Each row was made from one path, in order. Every step used is in the known rows, and no mark comes twice. Write each row's path.
Known rows:
b -> t -> n -> x -> q: [ 34  10  35  20 -20 -34   0 -28  -5  25 -71 -15  22 -16  28  20   0  17
  27   0]
x -> c: [ 10 -32   5   9   0 -38  -6 -19 -13  33 -23 -10  -9  15  -9  -1  -9  28
  38  -5]
b -> t: [-12 -17  11   3   2 -25  -9 -11  -7  17 -44   1  -2 -28  18  28   8  22
  24   0]
b -> x: [ 12   1  14  11 -11 -21  -8 -29  -9  19 -28   6 -10   6  13   5  19 -19
  12  12]
n -> x: [  9  -8  10  10 -14 -25   3 -20  -2  23 -13 -20  -6  -9  21  15   7 -12
   8 -14]
t -> n: [ 11   4  35  13   4 -27   4 -21  -8  -6 -33  13   3  -2 -17  24  11   8
 -15  -1]
t -> b -> x -> e: [ 59 -28  -7  20  -2 -22   0 -18  -7  18 -25  16  10  -2  10  -9  30 -32
  11  27]
c -> x -> n -> t -> b: [ 89 -26  61  34 -22 -74   5  -2  -4  22 -68  -7  13  18  -8  -8 -12  46
  -4 -90]
c -> x -> n: [ 52   2  73   7 -25 -73   1 -33 -10  11 -33  -2   7  16 -20 -19   2  19
  13 -32]
q -> x -> n -> t -> c: [ 40 -15  28  28 -25 -75 -13 -19 -21  22 -39 -49   4  -4   1  -7 -23  41
   4 -47]
n -> x -> e: [ 25 -19 -18   4 -10 -36   4 -27  -6  28   9 -25   4 -13  18   0  14 -26
  28  17]
q -> x: [  4  -4  25   7 -19 -29 -10 -18 -11 -12  -9 -11   1 -32  13 -12   9  -2
  15   7]
q -> x -> b: [ 30 -23  29  12 -25 -26   2  -6  -7 -28 -12 -22  11  -7  21 -29  15 -17
   1  10]
q -> x -> b -> t -> c: [ 40 -25  14  23 -16 -30 -13 -12 -11   9 -39 -27  14 -45  38  -4   2  12
   1  17]
q -> x -> e: [ 18 -15  -6   4 -15 -39  -7 -25 -16  -9  13 -17  11 -34   9 -28  17 -17
  34  37]
n -> t -> b -> x: [ 45 -26   4  40  -8 -23  -5   1  -3  27 -64   1  -5   6  26  17   6   8
  -8 -43]
q -> x -> b -> t -> n: [ 46  -7  51  19 -17 -26  -4 -16  -8 -31 -57  -5  25 -32  34   2   9  -1
 -11  29]
t -> n -> x: [ 28  11  33  17  -8 -27   6 -31  -3  10 -31  -4   4 -10   8  28   6 -10
 -16  -5]

Which path is each row?
[ 13 -32  16  10  -4 -22   3   3  -3   1 -46  -8   8  -7  28   8  14   8
   7   4]
x -> b -> t
[ 55  -8  39  23 -15 -24  19 -17   2  -6 -32 -12  14  14  18  11  10 -25
 -29   0]
t -> n -> x -> b
[ 66  -2  59  16 -21 -74  -4 -38 -14  39 -33  -7   6   7 -29 -10  -9  30
   2 -36]
t -> c -> x -> n
[ 25 -24  17  26  -8 -68  -2 -10 -17  44 -44 -36  -3  24 -16  15 -20  54
   0 -63]
x -> n -> t -> c
[ 68 -46  -5  41  -6 -39 -13  -5  -8  50 -71  -6  -8  23  24   8 -15  28
  21 -41]
n -> t -> b -> x -> c
[ 46 -12  18  32 -17 -65 -12 -28 -18  53 -56 -27  -7  35   0  10 -14  25
   2 -42]
b -> x -> n -> t -> c
[ 54  -8  61  19 -27 -81  -2 -20 -11  23 -49 -21   2  20  -5 -11 -16  44
  16 -73]
c -> x -> n -> t
[ 47 -31   1  23 -11 -26   2 -12  -2  43 -41 -31   6 -23  43  22  -2   2
  -3  -3]
n -> x -> b -> t -> c
[ 45 -13  23  19  -4 -41 -10 -39  -8  43 -66  -8   4 -17  29  36 -21  26
  26   7]
b -> t -> n -> x -> c
[ 49 -11  24  20  -7 -40   0 -40  -8  34 -38 -11  -1  10   6  19 -16  10
  13   3]
t -> n -> x -> c
[ 22 -22  14   9 -17 -41 -17 -26 -16  13 -17 -19  -2 -16  10 -21 -11  20
  43  14]
q -> x -> c
[ 27 -34   6  19   1 -25  -2  -3  -8  28 -45 -14   7 -16  18  16   3  20
  -4  -4]
x -> b -> t -> c
[ 48 -10  12   3 -10 -49  -2 -34 -11  20   3   5   9 -23  -6 -25  13  -3
  35   3]
c -> x -> e
[ 61 -18  48  13 -21 -38   9 -13  -1   1 -20  -2   8   5   6 -27  12  -2
   1 -24]
c -> x -> b
[ 75  -3  68  20 -11 -39   3 -25  -2  -6 -67  17  22 -17  18   3   6  12
  -9  -6]
c -> x -> b -> t -> n
[ 35 -25  16  16 -22 -23  15  -7   3  10 -16 -30   5  11  29  -4  13 -26
  -6  -8]
n -> x -> b
[ 65 -38   9  30  -5 -29  -9 -18  -7  38 -54  11  -3  22   9  -3   2   4
  19   3]
t -> b -> x -> c
[ 24 -13  42  19 -31 -69  -8 -12 -15  -3 -39 -43   6   9   9 -13 -12  29
  15 -41]
q -> x -> n -> t
[ 18  -4  15  17 -30 -34   6 -18  -4  30 -24 -36   9  10  15 -11   8   2
  38 -15]
n -> x -> q
[ 49  -3  28  16  -8 -43  -9 -32 -11  43 -19   0  -4 -30 -12  -2  -4  23
   4 -32]
t -> c -> x
